Known rows, with every way that one mark hangs from another
j11(j218(j403 j486 j515)): [-3.96  2.46 -1.11 -2.31 -3.05  1.91 -0.89  0.63 -2.82 -3.01 -2.39 -0.72
  0.91  2.82  0.95  1.02  5.33 -0.49  0.39]
j649(j515(j218)): [-2.03 -0.95  2.28 -0.90 -2.27  1.80 -2.08 -1.95 -1.43  3.09 -2.31  2.88
  0.02  2.46  2.07 -0.59 -0.80 -2.17  1.04]
j515(j218(j385)): [ 0.93  0.62  0.24 -0.45  1.45  1.15 -3.55 -1.12  0.37 -0.10 -0.88  2.22
  0.42  3.49  0.35 -2.40  2.53 -4.23  0.91]
j218(j385): [-1.41  1.18  1.62 -0.21 -1.35  0.63 -0.85 -1.43  1.46 -0.07 -1.73  0.81
  1.56  3.38 -0.23 -0.97  0.84 -2.28  2.66]
j403(j218(j11 j385)): [-0.41  0.50 -2.02 -0.73  0.07  0.75  1.98  0.83  5.72  1.25  0.08  1.32
  1.49  1.16  1.53  0.00 -1.10 -2.38  2.54]
j385(j218(j375)): [ 2.58  0.64  2.92  0.71 -2.24  2.23  0.17  0.13 -0.26  2.21 -2.22  1.62
  3.01 -1.53  0.20  0.55 -0.60 -1.41  3.20]
j375(j218(j11 j385 j403 j486)): [-6.61 -0.01 -1.76 -1.70 -0.57  1.12  1.86  0.33  0.41 -4.25 -0.87 -2.08
 -0.16  0.65  0.16 -2.86  0.25 -4.30 -2.23]
j11(j218): [ 0.34  0.04 -0.51 -2.37 -3.75  1.01 -0.91 -0.62 -1.18  0.99 -1.91  2.85
  2.73  3.41  0.40  0.61  1.84 -0.95  1.40]
j385(j218(j403 j486 j515)): [-3.13  0.53  1.99 -0.18 -2.80  2.39  1.59  0.44 -0.78 -1.74 -3.11 -0.78
  2.00  1.04  0.71  0.50  3.94 -0.12  0.71]
j649(j515): [-4.00 -0.55  3.21 -0.85 -4.80  1.40  0.41 -2.25 -0.58  3.20 -3.17  1.55
  1.02  2.31  1.75  0.77 -2.44 -0.40  2.44]
j385(j218): [ 1.25 -1.83  2.74 -0.22 -3.52  1.70  1.76 -0.83  1.01  2.27 -2.69  2.73
  3.90  1.68  0.13  0.09  0.31 -0.61  1.81]
j515(j218): [ 1.18 -1.82 -0.67 -1.46  0.55  1.89 -3.99 -1.34 -0.93  1.28 -1.93  2.22
  1.35  3.51  1.55 -1.35  0.91 -3.29  0.29]
j385(j218(j11 j403 j486 j515)): [-3.07 -0.20 -1.20 -0.50 -2.22  0.69  2.18  1.46  0.89 -2.24 -1.46 -3.13
  1.86  0.73  2.07  0.50  3.19  0.44  0.44]
j403(j218(j11 j375 j486 j515)): [-0.62  3.26 -4.36 -1.28  0.85  2.54 -0.87  2.61 -0.01  0.35  0.47 -0.66
 -1.48 -1.65  3.31  2.10 -0.89 -2.55  2.24]
j385(j218(j11 j375 j403 j486)): [-1.94  0.30  0.92  0.40 -1.39  2.07  1.19  2.11  1.54 -1.76 -1.44 -2.70
  2.68 -2.87  1.77 -0.48 -0.63 -1.01  1.67]
j515(j218(j11 j375)): [ 2.80 -0.11 -3.70 -0.87  2.34  0.69 -4.86  0.79 -0.68  0.72  0.40 -1.33
  0.29 -0.03  2.96 -0.91 -0.61 -3.67  1.30]
j515(j218(j403)): [-1.07 -1.93  0.11 -0.87  0.95  2.09 -3.33 -0.98  0.10 -0.47 -3.38 -0.81
  2.45  2.63  1.67 -1.66  1.99 -2.53  0.40]
j375(j218): [-1.56 -2.00 -0.77 -2.46 -2.26  1.88  0.46 -1.72 -3.04  1.13 -2.72  2.24
  1.18  2.07 -0.22 -0.77 -1.20 -3.68 -1.21]
j403(j218(j385)): [-0.57  1.27  1.25 -0.36 -0.49  2.46  1.17 -0.21  3.97  1.87 -1.60  3.47
  1.72  1.57  0.16 -0.01 -0.31 -2.79  3.00]
j649(j515(j218(j11))): [-2.10 -1.72 -0.54 -1.23 -1.85  0.35 -1.47 -0.96 -0.04  2.56 -0.79  0.75
 -0.35  2.14  3.30 -0.64 -1.40 -1.84  0.58]

Rows
[-5.97 -1.86 -1.78 -1.40 -1.34  1.17 -0.14  0.42  2.06 -2.89 -2.05 -4.23
  2.17  1.78  2.88 -1.14 -0.74 -0.82  0.25]  j218(j11 j403 j486)
[-2.40  3.08 -0.78  0.95  1.23 -0.45 -0.98  1.48  3.17 -2.73 -0.83 -6.16
  1.47 -1.47  1.41 -0.75  0.05 -1.86  3.77]  j218(j11 j375 j385 j403)
[-2.07  6.13  0.55  1.19  1.26  0.61 -2.12  0.84 -0.90 -2.82 -2.25 -5.44
 -0.28 -0.69  0.39  1.07  4.10 -1.76  4.44]  j218(j375 j385 j403 j515)
[-1.04  4.86  1.62 -0.12 -1.10  1.20 -1.20  1.12  0.19 -2.18 -1.78 -1.15
  1.95 -0.65 -0.66 -0.25  3.60 -1.90  3.47]  j11(j218(j375 j385 j403))
[-4.13 -0.51  2.64 -1.31 -2.44  2.93 -2.42 -1.60 -2.04  1.46 -1.84  3.56
 -1.27  2.40  2.17 -1.49 -0.90 -2.96 -0.15]  j649(j515(j218(j486)))
[-4.65  2.77  1.81 -1.27 -2.60  1.85 -0.02  0.39  0.72 -3.83 -1.76  0.87
  1.63  2.43 -0.68 -1.58  4.19 -2.03  0.88]  j11(j218(j385 j403 j486))
[-0.76  6.96 -0.31 -0.15 -0.67  0.49 -1.65  1.68 -1.91 -2.81 -1.25 -2.68
  0.24 -0.25 -0.35  1.30  6.31 -1.52  3.55]  j11(j218(j375 j385 j403 j515))
[-2.51  3.79 -0.35 -0.98 -0.20  2.97  0.20  0.66  1.20 -0.46 -0.69  2.91
 -1.32  1.78  0.63  0.63  2.25 -3.18  1.90]  j403(j218(j385 j486 j515))
[-0.78 -0.75 -1.66 -0.01 -2.20 -0.54  2.70  1.01  1.57 -0.56 -1.89 -3.93
  3.04  0.88  1.92  1.45  3.25  1.28  1.77]  j385(j218(j11 j403 j515))
[ 2.88  2.79  0.82  0.49 -1.88  1.36 -0.29  0.67 -2.28  1.54 -1.78  0.10
  1.24 -1.11  0.45  2.09  2.32 -0.92  3.36]  j385(j218(j375 j515))
[-1.02  6.36 -0.16 -0.05  1.13  3.56 -1.19  1.79 -0.05 -0.58 -0.13  1.84
 -2.24 -1.30  0.78  1.14  1.31 -3.96  3.23]  j403(j218(j375 j385 j486 j515))
[-3.83  0.16 -1.67 -0.66  2.33  1.06 -2.60  0.78  2.40 -4.12 -0.04 -2.20
  0.04  2.21  1.97 -3.54  2.55 -3.92 -0.59]  j515(j218(j11 j385 j403 j486))
[-2.38  3.70 -1.42 -0.06  0.58  0.75 -2.27  1.48  0.98 -2.76  1.28 -2.02
 -1.27 -0.62  1.51 -1.60 -1.18 -3.79  2.40]  j218(j11 j375 j385 j486)
[-0.85  1.26 -2.43 -1.26  0.30  3.25 -0.45  2.10  2.09  0.96  0.10  0.93
  0.28 -2.06  3.01  0.57 -3.62 -3.10  2.12]  j403(j218(j11 j375 j486))
[-1.87  0.33 -2.43 -0.67  2.77  2.31 -4.46  1.62 -0.37 -2.66 -0.48 -3.29
 -0.05 -0.93  3.27 -1.96  0.14 -3.70  0.13]  j515(j218(j11 j375 j403 j486))
[ 1.04  2.78 -5.18 -0.76  0.29 -0.80 -2.66  1.33 -1.98  0.18  0.01 -4.73
 -0.70 -0.09  3.18  2.45  0.57 -1.07  3.15]  j218(j11 j375 j515)
[-1.97 -0.53 -3.05 -1.90 -0.86 -0.61  1.56 -0.41  0.04 -0.77  0.06  0.03
 -0.05  1.77 -0.12 -1.78 -0.38 -4.22 -1.03]  j375(j218(j11 j385))
[ 0.41  1.22 -0.08 -1.10  1.70  3.73 -6.05  0.13 -2.99 -0.49 -0.93  1.97
 -0.81  0.28  1.75 -1.74 -0.15 -4.88  0.47]  j515(j218(j375 j486))
[-4.25 -1.10  3.14 -0.38 -1.82  2.12 -1.21 -1.65 -0.47  1.49 -3.54  0.06
  0.96  1.63  2.14 -0.89  0.08 -1.42  1.00]  j649(j515(j218(j403)))
[ 0.20 -0.15  0.63  0.83 -1.27  0.88  1.58  1.67  2.40 -0.01 -1.96 -3.60
  3.84 -2.74  1.69  0.34 -0.20 -0.12  2.93]  j385(j218(j11 j375 j403))
[-3.72  2.42 -3.31 -0.02  0.25 -1.93  0.31  0.79  2.25 -3.17 -0.89 -6.63
  0.49  2.40  1.82  0.56  4.30 -0.34  2.48]  j218(j11 j385 j403 j515)
[ 0.36  0.55  0.48  0.03  2.37  2.65 -4.82  0.27 -1.23 -0.55 -2.76 -1.90
  1.51 -0.44  1.81 -1.18  1.31 -3.26  1.66]  j515(j218(j375 j403))
